What can hang from each mark:
z20: z828
z517: z18
z18: z20 z372 z625
z625: z18 z372 z517
z828: z18 z372
z372: z20 z517 z828

Every row comes from one small tree of marks. Brackets hold a mark, then the marks that hang from it, in the order of their numbers. Every link used is in the known rows. Which tree was each row made from?
Known rows:
(z625 z18 (z372 z20 z828)): [1.80, 0.06, -1.06, 2.11, -1.17, 1.18, 1.43, 0.03, -2.74, 1.11, -1.57, 0.29, -1.82, -0.50, -0.34, -1.12, 5.75, 1.27, 1.40, 0.75]
(z372 (z20 z828)): [1.04, 0.41, 3.40, -0.66, -0.90, 0.32, 3.21, -0.02, 1.03, 0.23, -2.41, -3.41, -2.67, -0.58, -3.71, 0.43, 4.38, 1.13, 1.43, -1.39]
(z625 z18 z517): [1.22, 0.74, -3.79, -0.10, -0.46, 0.42, 1.51, 0.42, -1.84, 1.65, -2.23, 2.94, -2.46, 2.03, -3.06, 1.11, 2.13, -1.83, 0.78, -1.85]
(z517 (z18 z20 (z372 z828) z625)): [1.60, 0.99, -1.69, 0.07, -1.38, 2.47, -0.15, -0.63, 2.96, 0.79, 0.66, -0.87, -2.01, -1.62, -0.77, -0.13, -6.71, 0.90, 2.82, 0.28]
(z18 z20 (z625 z372 z517)): [1.33, 1.76, 1.90, 1.40, -1.15, -1.35, -2.09, -0.78, 3.53, 1.77, -1.80, 3.84, -3.15, -1.30, -0.53, 1.35, -4.38, -0.73, 2.64, -2.30]
(z18 (z20 z828) z372 z625): [1.59, 1.98, 3.25, 0.47, -1.90, -0.06, -0.02, -0.59, 4.73, 1.49, -1.17, -2.07, -2.87, -1.22, 0.34, -0.08, -6.22, 0.96, 4.80, -1.96]
(z828 z18 (z372 z20 z517)): [-2.13, 1.04, 0.65, -4.22, -1.59, 1.89, 2.88, -1.08, 0.10, 2.15, -3.22, -2.22, -0.53, 0.95, 0.02, 0.88, 3.20, 3.36, -0.38, 0.72]
(z828 (z372 z517)): [-0.10, 0.78, 1.71, -3.63, -1.40, -1.15, 0.73, -0.02, 0.86, 0.72, -2.17, -1.89, -2.12, 1.83, -0.13, 1.83, 0.77, 2.64, 0.69, 0.36]
(z517 (z18 (z372 z828))): [1.34, 0.06, -3.21, -1.47, -1.15, 2.69, 1.36, 0.29, -0.29, -0.05, 0.38, -1.70, -1.96, 0.55, -0.96, -0.24, -3.71, 0.23, 1.18, 0.65]
(z20 (z828 z18 z372)): [-0.74, 0.98, 1.19, 0.11, -1.43, -1.53, 1.45, 0.39, -0.16, 1.32, -2.63, -3.92, -1.36, 3.46, -1.29, -0.68, 2.57, -0.04, 0.48, -1.44]
(z517 (z18 z372)): [1.01, -0.04, -3.96, -3.39, -0.74, 2.65, 1.63, 0.39, -0.47, -0.60, 0.18, -1.71, -2.41, 1.13, -0.79, 0.18, -3.81, -0.91, 1.22, -0.89]
(z372 z517 z828): [1.50, 1.02, 0.94, 0.73, -1.65, 0.07, -0.04, -0.30, 2.46, 1.86, -1.64, -1.43, -1.40, 0.14, -3.42, 1.60, 0.18, 2.36, 0.16, 4.11]
(z828 (z372 (z517 (z18 z625)))): [0.15, 0.91, -0.02, -2.61, -1.35, -0.25, -0.20, -0.31, 2.07, 1.21, -0.90, -0.97, -1.82, 1.94, -0.13, 1.53, -0.22, 2.62, 0.77, 0.84]
(z828 (z18 z20) z372): [-2.36, 0.94, 0.56, -3.87, -1.44, 0.12, 1.76, -0.40, -0.81, 0.55, -3.32, -3.36, -1.44, 0.39, 0.16, 0.16, -1.21, 0.72, 0.66, -2.16]
(z828 (z18 z372)): [-1.65, 0.43, -3.47, -4.23, -1.01, 2.64, 2.34, 0.14, -0.50, 0.09, -2.84, -3.96, -1.71, 1.64, -0.69, -0.04, -1.57, -1.88, 0.44, -2.02]
(z625 (z372 z828) (z517 z18)): [2.17, 0.53, -1.31, 3.07, -1.41, 0.03, -0.47, 0.01, -2.32, 2.57, -0.14, 6.49, -1.59, 1.62, 0.05, 0.26, -1.57, -0.47, -0.12, 1.32]
(z372 z20 z517 (z828 (z18 z625))): [0.15, 1.49, 1.29, 1.20, -1.84, 3.07, 1.56, -1.74, 4.23, 3.48, -2.24, -1.36, -0.01, -1.94, -3.43, 0.99, 3.29, 4.38, 0.09, 4.41]

Which tree is each row?
[1.07, 0.65, -2.45, -0.13, -0.60, 0.61, -1.53, -0.36, 2.41, 0.04, 0.23, 0.33, -2.61, -0.56, -1.48, 0.26, -4.26, -1.16, 1.75, -1.26] => (z517 (z18 z20 (z625 z372)))
[-2.11, 1.44, 0.83, -3.93, -1.85, 0.33, 1.39, -0.97, 0.00, 2.01, -3.16, -1.77, -0.91, 0.75, 0.49, 0.78, -1.62, 2.08, 0.41, 0.29] => (z828 (z18 z20) (z372 z517))
[1.37, 1.13, -1.92, -0.04, -0.86, 0.14, 1.59, -0.04, -1.91, 1.89, -2.37, 3.61, -2.53, 0.01, -2.66, 0.93, -0.64, -1.25, 1.69, -1.96] => (z625 (z18 z20) z517)
[2.06, 0.57, -0.77, 2.10, -1.62, 1.40, 1.07, -0.50, -1.95, 2.67, -1.42, 1.87, -1.11, -0.08, -0.09, -0.45, 5.38, 2.60, 1.13, 3.13] => (z625 z18 (z372 z20 z517 z828))
[1.48, 1.76, 3.29, 2.84, -1.27, -2.57, -2.22, -0.37, 4.19, 1.27, -1.49, -0.37, -3.05, -0.66, -0.84, 0.03, -2.61, -0.47, 3.30, -2.07] => (z18 (z20 z828) (z625 z372))
[2.06, 0.91, -1.65, 0.64, -1.45, 2.74, 3.44, -0.28, -2.31, 2.92, -1.75, 3.53, -1.62, 0.02, -0.80, 0.15, 1.32, 1.39, 1.94, 0.16] => (z625 (z18 (z372 z20 z828)) z517)
[0.01, 1.63, -1.22, 1.57, -1.66, 1.28, -0.77, -0.86, 4.12, 3.02, -1.95, -1.66, -0.29, 0.57, -3.33, 1.05, 0.27, 1.66, -0.28, 4.01] => (z372 z517 (z828 (z18 z625)))
[1.64, 0.93, 3.50, 0.41, -1.81, 1.97, 2.30, -1.13, 2.43, 2.40, -1.90, -1.18, -1.05, -2.34, -3.51, 1.50, 3.12, 4.97, 0.49, 4.62] => (z372 z20 z517 z828)
[1.62, 1.46, 0.11, 1.44, -1.40, -1.04, 1.74, -0.05, -2.13, 2.88, -2.23, 3.71, -2.06, 1.02, -1.67, 0.25, 0.22, -0.13, 2.04, -1.49] => (z625 (z18 (z20 (z828 z372))) z517)
[1.95, 0.89, -2.88, 0.74, -1.45, 1.85, 2.30, 0.20, -2.34, 2.66, -1.59, 3.38, -1.73, 1.31, -0.68, 0.24, -0.14, 0.10, 1.74, -0.05] => (z625 (z18 (z372 z828)) z517)
[1.40, 1.09, -0.60, -1.37, -1.28, 0.41, 0.32, -0.55, 1.58, 1.72, -0.53, 0.15, -1.83, 0.87, -2.74, 1.32, -2.83, 0.74, 0.86, 2.04] => (z372 (z517 (z18 (z20 z828))))
[-1.39, 0.87, -3.31, -4.31, -1.30, 2.83, 2.01, -0.22, 0.11, 1.17, -2.69, -2.80, -1.31, 1.89, -0.49, 0.54, -1.78, -0.90, 0.25, -0.27] => (z828 (z18 (z372 z517)))
[-2.36, 1.48, 0.20, -2.35, -1.34, 0.11, 0.09, -0.74, 2.51, 1.07, -2.97, -3.12, -1.44, 0.18, 0.07, 0.30, -1.43, 0.94, 1.26, -2.36] => (z828 (z18 z20 z625) z372)
[1.18, 1.02, 1.91, 1.49, -1.35, -0.19, 1.69, -0.42, -2.18, 3.09, -2.31, 5.33, -1.88, 1.59, 0.15, 0.32, 2.45, -0.27, 0.31, -0.93] => (z625 (z372 (z20 (z828 z18))) z517)
[-1.23, 1.37, -2.44, -2.98, -1.30, 3.72, 1.47, -1.04, 3.35, 1.99, -2.43, -2.42, -1.08, 0.44, -0.66, 0.64, -0.52, 0.52, 1.03, -0.34] => (z828 (z18 (z372 z20 z517) z625))
[1.60, 0.96, -1.20, -0.85, -1.80, 1.84, 1.80, -0.25, -0.83, 1.74, -1.54, -0.84, -1.88, -1.03, -0.53, -0.21, -2.00, 1.59, 2.97, 1.20] => (z625 (z18 z20 (z372 z517 z828)))
[-0.15, 0.88, -0.25, -0.24, -1.38, 0.11, 1.94, 0.52, 0.00, 1.28, -2.29, -3.86, -1.63, 2.98, -1.68, -0.77, 0.45, -1.42, 1.04, -1.44] => (z20 (z828 (z18 z372)))
[0.85, 1.12, 4.65, -0.62, -1.50, -2.38, 1.18, -0.01, 0.45, 0.30, -2.23, -2.62, -2.88, -0.55, -1.59, 0.17, -2.23, 0.87, 2.56, -1.91] => (z18 (z20 (z828 z372)))
[-2.18, 1.44, -1.55, -1.59, -1.14, 0.32, 0.13, -0.47, 2.07, 1.94, -2.90, -0.75, -1.02, 2.35, -0.12, 0.73, 0.82, 0.33, 0.03, -2.00] => (z828 (z18 (z625 z517)) z372)
[0.91, 1.38, 4.82, -0.69, -1.75, -2.33, 0.97, -0.24, 0.94, 1.03, -2.12, -1.92, -2.59, -0.34, -1.40, 0.54, -2.41, 1.46, 2.48, -0.75] => (z18 (z20 (z828 (z372 z517))))
